Known rows, with every step that occurs
satu -> zanen -> riko -> remubes -> purom -> rimol: [-1.09  0.43 -3.56 -0.04  0.94  0.49  2.64 -1.09  3.00  6.13 -3.46 -0.31
 -1.47  2.42 -0.99 -0.05 -1.08 -0.89  1.43 -3.91 -0.17]
rimol -> riko: [-0.34 -1.00 -1.10 -1.01  1.60 -1.47  0.69  0.99 -0.94  2.33 -1.34 -0.65
 -0.01 -1.68 -0.43 -1.95  0.29  1.05  0.33  2.74  0.63]
rimol -> satu -> zanen -> riko -> remubes: [-0.29  0.90 -0.16  0.88 -0.87  0.33  1.68  0.38  0.45 -3.58 -2.66 -0.48
  0.05  2.73 -0.81 -0.30 -1.02 -0.20  1.62 -1.79  0.30]
satu -> zanen -> purom -> remubes -> riko: [-2.36  0.23  2.44 -0.29  1.26 -0.75  2.06 -0.51  2.45  3.33 -4.51  1.19
 -0.68 -0.93  0.93 -0.81  0.68 -2.06  0.96 -0.62 -1.56]
rimol -> purom -> remubes: [-4.08  0.93 -0.54  1.60 -3.54  0.00  2.15 -0.27  0.60  0.82 -0.97  0.38
 -0.02  0.43  0.88  3.39  0.45 -1.12  0.74  1.04 -0.86]
satu -> zanen -> purom -> rimol -> riko: [ 0.35 -0.47 -0.96 -1.10  4.84 -0.89  4.35 -0.13 -0.46  8.08 -2.66 -0.20
 -1.19 -0.60  0.29 -3.04 -0.68  1.04  1.60  0.95  0.55]
zanen -> riko -> remubes -> purom -> rimol: [-1.02  0.50 -4.13 -0.06  0.33 -0.19  1.71 -0.82  2.69  4.84 -2.90 -0.53
 -1.14  2.00 -1.10  0.07 -0.45 -1.01  1.31 -3.60  0.15]
purom -> rimol: [ 0.78  0.09 -1.86 -0.62  1.21 -1.03  3.00 -0.62  1.88  4.46 -1.54  0.06
 -0.99  3.14  0.37 -0.84 -1.47 -0.02  1.00 -2.49  0.31]
riko -> remubes -> purom -> rimol -> satu: [-0.42  1.29 -0.18  1.25 -0.84 -0.96 -1.28  0.17  1.36  3.82  0.79 -0.80
 -0.14  4.61 -3.06 -1.51 -0.33  1.09 -0.05  0.27  0.99]
remubes -> riko -> zanen -> purom -> rimol -> satu: [ 0.77  0.91  2.82  0.41  0.81 -2.01  0.93 -0.32 -0.71  2.03  2.03 -0.18
 -0.93  3.02 -1.29 -2.74 -0.47  2.06  0.58 -0.61  1.04]
satu -> rimol -> riko: [ 1.94 -1.06  0.12 -0.54  2.77 -2.41  2.28  1.18 -0.93  4.98  0.83 -0.42
 -0.46 -0.77  1.77 -1.57 -0.58  0.61  0.10  4.11 -0.02]
purom -> remubes: [-2.39  1.07 -2.29  0.45 -2.29 -0.99  2.90 -0.22  2.00  3.22 -2.74  0.37
  0.48  1.71 -0.09  1.80 -1.00 -0.59  0.86  3.19 -0.79]
satu -> rimol -> purom -> remubes -> riko: [-2.60 -0.44  2.72  0.41 -1.28 -1.88  0.68  0.19  2.19  0.29 -1.93  0.88
 -0.80 -0.39  2.03  0.98  1.22 -2.61  0.20 -1.47 -1.57]
satu -> zanen -> purom: [ 0.31  1.00  2.94  0.63  4.45  2.86  3.38 -1.39 -1.47  5.63 -0.44  0.86
 -1.02 -2.15  1.04 -0.98  0.36  0.06  1.17 -0.15 -0.63]
remubes -> purom -> rimol -> satu -> zanen: [-0.05  0.29  1.85  0.48  0.71  0.92  2.21 -0.96  1.01  7.03 -1.00  0.21
 -1.18  4.52 -1.27 -1.94 -2.05  1.45 -0.06 -0.66 -0.14]
remubes -> riko: [-1.00 -1.06  2.54 -0.92  0.84 -1.33 -1.78  0.25  1.84 -1.60 -2.23  0.51
 -0.55 -1.19  0.36 -1.61  1.23 -1.63 -0.23 -2.70 -0.65]
rimol -> satu: [ 0.87  0.71  2.46  0.96 -1.96 -1.12 -1.83  0.70 -1.13 -0.33  2.55 -0.48
  0.49  2.86 -1.74 -1.80 -0.32  2.10 -0.83  2.50  1.02]
remubes -> purom -> rimol -> riko: [-0.83 -0.91 -3.28 -1.20  2.37 -1.53  1.52  0.24  0.75  7.51 -2.59 -0.82
 -0.90 -0.62 -1.01 -2.14 -0.04  0.65  0.64  0.92  0.61]
purom -> remubes -> riko: [-2.63 -0.26  0.99 -0.63 -0.95 -2.05  0.54  0.11  3.04  0.63 -4.20  0.76
 -0.20  0.05  0.34 -0.34  0.50 -1.97  0.40 -0.48 -1.21]
riko -> zanen -> purom -> remubes: [-2.80  1.87 -1.21  0.69 -0.05 -0.40  4.59 -1.22 -0.14  2.88 -0.89  0.49
 -0.37 -0.75  0.00  2.13 -0.48  0.05  1.98  2.78 -0.75]
rimol -> satu -> zanen -> riko: [ 2.35 -0.57  1.02 -0.81 -3.34 -0.64  3.43 -0.53 -2.46 -1.03 -1.72  0.03
 -0.98  0.32  1.37 -2.06 -1.97  2.62  0.50 -0.81  0.49]
purom -> remubes -> riko -> zanen -> satu -> rimol: [ 3.43  0.50  3.13  0.87  2.37 -3.06  4.18 -0.51 -1.09  4.87  3.94  0.84
 -0.72  2.35  1.65  2.45 -2.32  1.02  0.63  0.93 -0.74]

Rows
[ 1.57  0.74  1.20  0.53 -0.98 -1.89  0.21  0.24  0.19  2.65  1.37 -0.44
 -0.13  5.13 -1.50 -2.42 -1.38  2.10 -0.14  0.77  1.25]
purom -> rimol -> satu
[-1.71  0.86 -1.39  0.66  4.98  0.30  2.60  0.58  1.94  3.10 -3.68 -0.56
 -0.23  2.10 -1.49 -1.19 -0.23 -1.30  2.39 -0.90  0.16]
satu -> zanen -> purom -> rimol -> riko -> remubes
[-0.15  0.46  0.13 -0.72  3.86 -1.05  4.17 -1.52  0.41  3.67 -0.37  0.33
 -2.01  0.36  0.61 -1.08 -0.48  0.06  2.01 -3.92  0.16]
remubes -> riko -> zanen -> purom -> rimol
[-3.54  0.97 -2.57  1.40  0.40  1.99 -3.10 -0.12  2.37  2.22 -1.21 -0.76
  0.04 -0.75 -2.89  1.75  1.91 -2.15  0.13 -0.94 -0.55]
riko -> remubes -> purom
[-1.57  0.80 -1.87  1.47  2.44  0.61 -1.54  0.24  1.08  6.04 -0.20 -0.78
  0.08 -0.68 -2.69  1.48  1.26 -1.08  0.31  1.10 -0.24]
zanen -> satu -> rimol -> riko -> remubes -> purom
[-3.69 -0.40  2.11  0.21 -1.79 -1.40 -0.16  0.11  2.16 -0.98 -2.96  0.78
 -0.57 -0.95  1.02  0.76  1.51 -2.48  0.29 -2.12 -1.22]
rimol -> purom -> remubes -> riko
[-2.50  0.57 -2.60  0.81 -0.70  1.97 -1.06 -0.56  1.48  1.80 -2.73 -0.65
 -0.53 -1.22 -1.99  1.20  0.93 -1.30  0.55 -1.82 -0.54]
satu -> zanen -> riko -> remubes -> purom
[ 0.35  1.02 -0.64  0.80 -2.11 -1.40 -0.42  0.08  0.63  2.64  0.29 -0.86
 -0.36  3.92 -2.35 -1.83 -0.64  1.54  0.19 -0.08  1.19]
zanen -> riko -> remubes -> purom -> rimol -> satu
[-1.03  0.56  2.93 -0.03  3.76  0.10  1.67 -1.29 -2.21 -1.24  1.72  0.39
 -1.45 -4.04  0.29 -0.31  1.47  0.25  1.41 -2.06 -0.26]
remubes -> riko -> zanen -> purom
[ 1.94  0.92  1.92  0.59  2.16 -1.42  1.85 -1.12 -3.38  0.89  3.71  0.23
 -0.07  1.23 -2.18  2.36 -1.79  3.26  1.11 -1.67  0.99]
riko -> zanen -> satu
[ 0.67  0.79  2.30  0.25  1.58 -2.48  2.08 -1.07 -1.88  0.79  1.50  0.61
 -0.18  1.28 -1.99  2.21 -1.55  2.43  1.29 -1.87  0.37]
purom -> remubes -> riko -> zanen -> satu
[-2.65  0.45 -2.53  1.16  1.68  0.75 -2.03  0.43  1.91  4.54 -0.88 -0.99
 -0.17 -1.18 -2.20  0.96  1.65 -1.84  0.18  1.15 -0.55]
satu -> rimol -> riko -> remubes -> purom
[-1.81  1.46 -0.78  0.56  0.92 -1.41  5.69 -0.78 -0.48  4.99 -0.16  0.38
 -0.56 -0.82  0.89  1.73 -0.72  0.32  2.01  4.26 -0.84]
satu -> rimol -> riko -> zanen -> purom -> remubes
[-1.79  0.71 -3.71  0.34  1.58  0.25  0.93 -0.73  3.56  5.85 -2.43 -0.46
 -0.93  2.59 -1.81  0.31 -0.28 -1.50  1.06 -3.28 -0.06]
riko -> remubes -> purom -> rimol
[-4.39 -0.43  1.49 -0.28 -1.30 -2.21  1.59 -0.85 -0.02 -5.66  0.51  0.19
 -1.56 -0.71 -0.40  1.90  0.11 -0.05  1.07 -3.35 -0.70]
rimol -> purom -> remubes -> riko -> zanen
[-0.02  0.89 -0.81  0.65 -0.39 -0.03  2.70  0.15  1.16 -2.11 -3.17 -0.45
 -0.26  3.72 -0.61 -0.73 -1.65 -0.30  1.99 -2.63  0.41]
purom -> rimol -> satu -> zanen -> riko -> remubes
[-1.67  1.02 -1.96  0.66  4.40 -0.30  1.68  0.87  1.71  1.93 -2.77 -0.79
  0.05  1.49 -1.53 -0.92  0.32 -1.38  2.32 -0.42  0.48]
zanen -> purom -> rimol -> riko -> remubes
[-2.06  1.11  0.96  1.98 -2.20 -1.19  4.21 -0.57 -0.69  2.72  2.01  0.65
 -0.50  1.44  1.50  4.65 -0.81 -0.13  1.05  1.07 -0.93]
riko -> zanen -> satu -> rimol -> purom -> remubes
[-2.27  0.58 -1.66  0.75  2.55 -0.32 -0.44  1.44  1.53 -1.30 -2.36 -0.94
  0.69  1.14 -2.01 -0.39  0.55 -1.35  1.51  0.56  0.35]
rimol -> riko -> remubes
[-2.31 -0.80 -2.28 -1.27  1.61 -2.35  2.66 -0.77 -1.14  0.27  0.87 -0.93
 -1.85 -0.63 -1.74 -0.09 -1.00  2.10  1.36 -1.32  0.61]
remubes -> purom -> rimol -> riko -> zanen
[ 2.02  0.42  0.61 -0.15  3.40 -2.48  3.19 -0.87 -3.25  3.25  2.41 -0.08
 -0.41  1.53 -2.36  1.18 -2.19  3.88  1.57 -1.25  1.40]
purom -> rimol -> riko -> zanen -> satu
[-0.70  0.48 -0.77  1.03  3.28 -0.84  0.77  1.61  1.44  0.66 -0.91 -0.75
  0.36  1.80 -0.49 -0.04 -0.01 -1.57  1.34  1.53 -0.11]
satu -> rimol -> riko -> remubes
[-0.71  0.69  1.62  0.96  1.16  1.21  1.85 -0.68  1.69  5.97 -1.64  0.07
 -0.90  5.36 -1.86 -1.53 -2.05  0.71  0.38 -1.19 -0.12]
riko -> remubes -> purom -> rimol -> satu -> zanen
[ 0.26  0.81  0.22  0.78 -1.20 -1.16 -0.91 -0.11  0.61  4.83  1.33 -0.63
 -0.39  3.93 -2.39 -1.86 -0.49  1.74 -0.48  0.82  1.05]
remubes -> purom -> rimol -> satu
[-1.81  0.64 -2.60  0.45  3.27 -0.79  1.07  1.13  2.43  0.94 -3.22 -0.90
  0.23  2.71 -1.76 -0.77 -0.29 -1.32  2.01 -0.65  0.51]
purom -> rimol -> riko -> remubes
[-1.48  1.15  0.97  2.22 -2.14 -0.85  3.66 -0.28 -0.19  4.34  1.15  0.75
 -0.12  1.56  1.76  4.17 -0.52 -0.64  0.74  1.89 -0.98]
zanen -> satu -> rimol -> purom -> remubes
[-3.51 -0.36  0.64 -0.85 -0.72 -2.66  1.99 -0.84  0.58 -4.37 -0.31  0.17
 -1.34 -0.12 -0.76  1.13 -0.55  0.19  1.16 -2.30 -0.67]
purom -> remubes -> riko -> zanen
